Each row was made from one small tree. The marks that hang from a mark follow it in brackets, in alphabetical order. Every link used is in the known rows. Write each row's tree.
Known rows
solun[zedad[nupug[kepap sinid]]]: [-2.62, -0.48, -0.52, -1.07, -0.86,  0.49,  0.04,  2.55, -0.48,  3.19,
  1.16,  1.78,  1.46,  0.48, -2.29, -0.06,  0.16, -0.25,  0.20]
moki[nupug[kepap[zotegek] sinid zedad]]: [ 0.53, -1.10,  0.48, -3.67, -1.77,  1.37, -0.38,  2.35, -2.33,  5.38,
  0.30,  2.61,  1.37,  0.12, -1.17, -1.48, -0.58,  0.23,  3.07]
zotegek[kepap sinid[nupug[moki zedad]]]: [ 0.25, -2.40,  0.50, -3.10, -2.48,  2.41,  0.62,  0.75, -0.75, -1.27,
  1.21,  3.87,  3.74,  0.08, -0.76, -2.32, -0.81,  0.98,  2.96]
moki[nupug[kepap sinid]]: [-0.27,  0.26, -0.36, -1.69, -0.98,  2.63, -0.23,  1.20, -1.68,  3.45,
  0.77,  2.65,  1.80, -0.05, -2.05, -1.69, -0.05,  0.42,  0.76]
kepap[zotegek[sinid[nupug[moki zedad]]]]: [ 0.87, -3.01,  0.18, -4.39, -2.28,  1.24,  0.55,  1.41, -0.76,  1.45,
  0.69,  3.40,  3.71, -0.22, -0.46, -0.73, -1.12,  1.16,  2.88]
zotegek[sinid]: [-0.85, -1.31, -0.55, -1.72, -0.70,  1.70,  0.02,  0.04, -0.50, -2.00,
  1.20,  3.49,  1.51, -0.85, -1.25,  0.35, -0.45,  1.35,  1.10]
kepap[zotegek[sinid]]: [-0.62, -2.38, -0.03, -4.31, -0.83,  0.76, -0.29,  0.64, -0.92, -1.01,
  0.88,  3.73,  1.68,  0.14, -0.79,  0.74, -1.07,  1.46,  0.88]
sinid[nupug[kepap zedad[solun]]]: [-0.59, -0.57,  0.84, -2.03, -1.27,  2.73,  0.14,  2.26, -2.42,  1.65,
  1.36,  1.39,  3.72,  0.93, -1.10,  0.94, -1.47, -0.16,  4.67]
zedad[nupug[kepap moki sinid] solun]: [ 0.23,  0.92, -0.01, -1.19, -0.76,  0.18,  0.57,  2.30, -1.18,  3.22,
  0.64,  0.59,  4.21,  0.54, -3.45, -0.64, -0.43,  2.08,  0.14]
nupug[moki zedad[solun]]: [ 0.40, -0.18, -0.04, -0.46, -1.12,  0.64,  1.10, -0.11, -0.74,  1.21,
  0.80,  1.49,  2.58, -0.12, -1.95,  0.20, -0.34,  2.41,  2.77]
zedad[nupug solun]: [-0.66,  0.27, -0.43, -0.65,  0.19, -0.10,  0.32,  1.70, -0.83, -0.54,
  0.61,  1.88,  2.90,  0.66, -1.28,  0.31, -0.76,  0.38,  1.63]
sinid[nupug[moki] zotegek[kepap]]: [-0.85, -1.54,  0.15, -5.77, -1.90,  1.99,  0.28,  0.20, -1.10,  0.51,
  0.59,  3.53,  4.77,  2.45, -1.09, -1.84, -0.45,  0.60, -0.16]
solun[zedad[nupug[moki sinid]]]: [-1.71, -0.74, -1.19, -0.33, -0.96, -0.32,  0.98,  0.98,  0.89,  2.88,
  0.14,  2.05,  1.82,  0.03, -2.34, -1.16,  0.47,  1.02, -1.30]
sinid[nupug[kepap moki]]: [-0.34, -0.44, -0.27, -2.55, -1.82,  1.78,  0.70,  1.00, -1.78,  2.90,
  1.83,  2.42,  5.06,  0.84, -2.38, -0.34, -0.28,  0.64,  0.54]
zedad[nupug[sinid] solun]: [-0.72,  0.43, -0.22, -0.59,  0.22,  0.54, -0.08,  2.25, -0.26,  0.93,
 -0.62,  1.21,  2.41,  0.30, -1.42, -0.02, -0.84,  0.99,  0.75]
zedad[solun]: [-1.28, -0.08, -0.03, -1.08,  0.05,  1.56,  0.02, -0.10, -1.05, -0.99,
  0.59,  1.81,  1.94,  0.69, -1.42,  1.11, -0.95,  1.24,  1.26]
moki[nupug[sinid]]: [-0.42, -0.11, -1.04, -1.01, -0.40,  2.49, -0.01,  0.32, -0.55,  2.14,
 -0.26,  3.05,  0.89, -0.47, -1.08, -1.94, -0.17,  0.63,  0.45]
nupug[kepap moki]: [-0.21,  0.11, -0.33, -1.90, -1.82,  0.35,  0.71,  0.14, -1.66,  2.53,
  2.16,  2.21,  3.55,  0.39, -3.21,  0.09,  0.49,  1.99, -0.16]
moki[nupug[sinid zedad[solun]]]: [ 0.22, -0.06,  0.09, -0.27, -0.38,  2.88,  0.06,  0.90, -0.85,  1.97,
 -0.69,  2.06,  0.80, -0.46, -0.71, -1.65, -0.93,  0.92,  3.52]
nupug[kepap moki sinid zedad[solun]]: [ 0.39,  0.39,  0.58, -1.09, -1.60,  1.53,  0.64,  1.11, -1.37,  3.81,
  0.61,  0.35,  2.91, -0.02, -3.13,  0.13, -0.29,  2.85,  2.19]

Write each row's tree
[-0.61, -0.88,  0.31, -1.15, -0.73,  2.66,  0.37,  1.43, -1.12,  0.45,
  0.27,  1.78,  3.07,  0.45, -0.10,  0.62, -1.40, -0.04,  4.28] => sinid[nupug[zedad[solun]]]
[ 1.01, -2.33,  0.50, -4.30, -2.02,  1.44, -0.17,  1.97, -2.44,  1.73,
  1.73,  3.95,  1.70, -0.45, -0.99, -1.40, -1.06,  0.16,  4.41] => moki[nupug[kepap[zotegek[sinid]] zedad]]
[ 0.21, -1.98,  0.12, -4.94, -1.35,  1.81, -0.36,  1.33, -2.37,  0.69,
  1.81,  4.14,  2.06,  0.20, -1.48, -1.46, -1.21,  0.28,  1.91] => moki[nupug[kepap[zotegek[sinid]]]]
[-1.05, -2.03,  0.77, -5.30, -1.93,  2.11, -0.37,  1.55, -1.55,  0.57,
  0.36,  3.67,  3.46,  1.80,  0.60, -1.17, -0.42, -0.61,  3.41] => sinid[nupug[zedad] zotegek[kepap]]
[-1.59, -0.52, -0.71, -1.03, -1.64, -0.90,  1.04,  1.42, -0.82,  2.84,
  2.46,  2.20,  3.00,  0.69, -3.13, -0.52,  0.37,  0.28, -0.05] => solun[zedad[nupug[kepap moki]]]
[-0.65, -0.11, -0.29, -4.40, -0.97,  2.73, -0.49,  1.16, -1.78,  3.90,
  0.41,  2.68,  2.05,  0.68, -1.86, -1.70,  0.19,  0.58,  0.88] => moki[nupug[kepap sinid[zotegek]]]
[-0.03, -3.20,  0.40, -4.47, -1.68,  1.90, -0.14,  2.17, -1.17,  0.34,
  0.42,  3.56,  2.70, -0.14,  0.56,  0.22, -1.41, -0.03,  3.89] => kepap[zotegek[sinid[nupug[zedad]]]]
[-0.77, -2.94, -0.02, -5.08, -0.99,  2.00, -0.27,  1.53, -1.03, -0.72,
  0.64,  3.93,  3.10,  0.48, -0.07,  0.31, -1.70,  0.07,  1.48] => kepap[zotegek[sinid[nupug]]]
[ 0.38,  0.02,  0.07, -0.42, -0.96,  1.37,  0.72,  0.28, -0.23,  2.56,
 -0.50,  0.89,  2.13, -0.42, -2.17, -0.16, -0.26,  2.95,  1.81] => nupug[moki sinid zedad[solun]]
[-0.45, -2.24,  1.35, -2.98, -1.11,  3.75, -0.15,  1.44, -1.29, -3.65,
  0.71,  3.07,  2.98,  0.73,  0.02, -0.83, -2.17,  0.23,  4.57] => zotegek[kepap sinid[nupug[zedad[solun]]]]
[-1.67, -0.38, -0.67, -0.88, -1.44, -0.22,  0.76,  1.92, -0.30,  4.12,
  1.26,  1.73,  2.47,  0.50, -3.51, -0.74,  0.51,  1.01, -0.96] => solun[zedad[nupug[kepap moki sinid]]]
[-0.18, -1.27,  0.46, -4.34, -1.63,  2.49, -0.45,  0.96, -1.14,  1.97,
 -0.63,  3.63,  1.11,  0.80, -0.14, -3.31,  0.01,  0.30,  2.81] => moki[nupug[sinid[zotegek[kepap]] zedad]]
[ 0.39,  0.12,  0.40, -1.12, -0.94,  2.30,  0.28,  1.26, -2.56,  1.92,
  1.56,  2.11,  1.99,  0.21, -1.62, -0.95, -0.91,  0.19,  4.75] => moki[nupug[kepap zedad[solun]]]
[-0.09, -1.50,  0.15, -5.11, -2.02,  0.79,  0.44,  1.59, -2.25,  3.92,
  1.47,  2.63,  5.04,  1.71, -2.00,  0.02, -0.99,  0.57,  0.19] => sinid[nupug[kepap[zotegek] moki]]
[-0.28,  0.35, -0.37, -1.81, -1.70,  1.12,  0.44,  0.61, -1.20,  3.98,
  1.02,  1.68,  3.09,  0.03, -3.41, -0.18,  0.53,  2.57, -0.92] => nupug[kepap moki sinid]
[ 0.21,  0.81, -0.09, -1.33, -0.93, -0.59,  0.76,  1.88, -1.74,  1.89,
  1.89,  1.25,  4.68,  0.91, -3.38, -0.30, -0.44,  1.51,  0.88] => zedad[nupug[kepap moki] solun]
[ 1.06, -2.15,  0.55, -4.53, -2.76,  0.01,  0.46,  1.48, -1.86,  2.36,
  1.93,  3.00,  3.02, -0.24, -2.20,  0.04, -0.40,  2.27,  2.48] => nupug[kepap[zotegek[sinid]] moki zedad]
[-1.41, -1.02,  0.10, -5.41, -1.38,  2.43, -0.33,  1.75, -2.04,  2.48,
  1.34,  2.70,  4.43,  1.69, -1.14,  0.68, -0.35, -0.28,  1.43] => sinid[nupug[kepap] zotegek]
[ 0.16,  0.69, -0.48, -0.55, -0.17,  0.00,  0.73,  1.55,  0.02,  1.87,
 -0.51,  1.02,  3.55,  0.16, -2.50, -0.95, -0.53,  2.23, -0.39] => zedad[nupug[moki sinid] solun]
[ 0.28, -0.24, -0.12, -0.36, -0.51,  2.20,  0.51,  0.46, -1.33,  0.66,
  0.47,  2.45,  1.28, -0.21, -0.63, -1.33, -0.97,  0.26,  4.53] => moki[nupug[zedad[solun]]]
[-0.38, -0.49, -0.12, -4.52, -1.46, -0.35,  0.08,  1.50, -0.37,  2.02,
 -0.41,  2.86,  3.81,  1.45, -1.84, -2.53,  0.40,  1.58, -1.18] => zedad[nupug[moki sinid[zotegek[kepap]]]]
[-0.23, -1.08,  0.46, -4.49, -2.32,  0.96,  0.12,  0.29, -0.54,  2.55,
 -0.37,  2.65,  2.50,  0.94, -1.34, -1.91,  0.57,  2.38,  0.90] => nupug[moki sinid[zotegek[kepap]] zedad]
[ 0.29,  0.22,  0.60, -1.01, -0.89,  3.11, -0.05,  1.61, -2.00,  3.19,
  0.45,  1.45,  1.53, -0.20, -1.70, -1.43, -0.83,  0.84,  3.96] => moki[nupug[kepap sinid zedad[solun]]]
[-0.48,  0.20,  0.81, -1.21, -0.96,  2.09, -0.18,  1.75, -1.71,  2.72,
  0.44,  0.57,  1.82,  0.15, -2.12,  1.01, -0.59,  1.77,  3.26] => nupug[kepap sinid zedad[solun]]
[-0.58, -1.19, -0.60, -4.62, -1.39,  1.70,  0.54,  0.15, -0.53,  2.18,
  0.44,  2.89,  4.66,  1.22, -1.17, -0.66,  0.00,  0.94,  0.12] => sinid[nupug[moki] zotegek]
[-2.55, -0.64, -0.62, -1.18, -1.13, -0.24,  0.31,  2.20, -1.11,  1.78,
  2.36,  2.53,  1.89,  0.86, -2.18,  0.32,  0.05, -0.90,  1.05] => solun[zedad[nupug[kepap]]]
[ 0.69, -1.74,  0.32, -2.59, -2.53,  2.30,  0.75,  1.65, -1.49,  1.73,
  2.01,  2.76,  4.38, -0.79, -1.93, -0.81, -0.39,  1.24,  3.44] => zotegek[sinid[nupug[kepap moki zedad]]]
[-0.69,  0.75,  0.21, -1.23, -0.25,  0.80, -0.23,  3.05, -1.52,  2.13,
  0.61,  0.77,  3.18,  0.59, -2.50,  0.24, -0.85,  1.01,  1.13] => zedad[nupug[kepap sinid] solun]
[-0.26, -0.87,  1.29, -3.67, -1.21,  1.12, -0.51,  2.37, -2.22,  3.64,
  0.17,  0.88,  1.84,  0.97, -1.68,  1.39, -1.33,  1.55,  2.94] => nupug[kepap[zotegek] sinid zedad[solun]]
[-0.48, -0.88, -0.07, -5.35, -1.97,  1.85,  0.42,  1.12, -1.80,  3.48,
  1.56,  2.48,  5.50,  1.60, -2.10, -0.27,  0.02,  0.94,  0.48] => sinid[nupug[kepap moki] zotegek]
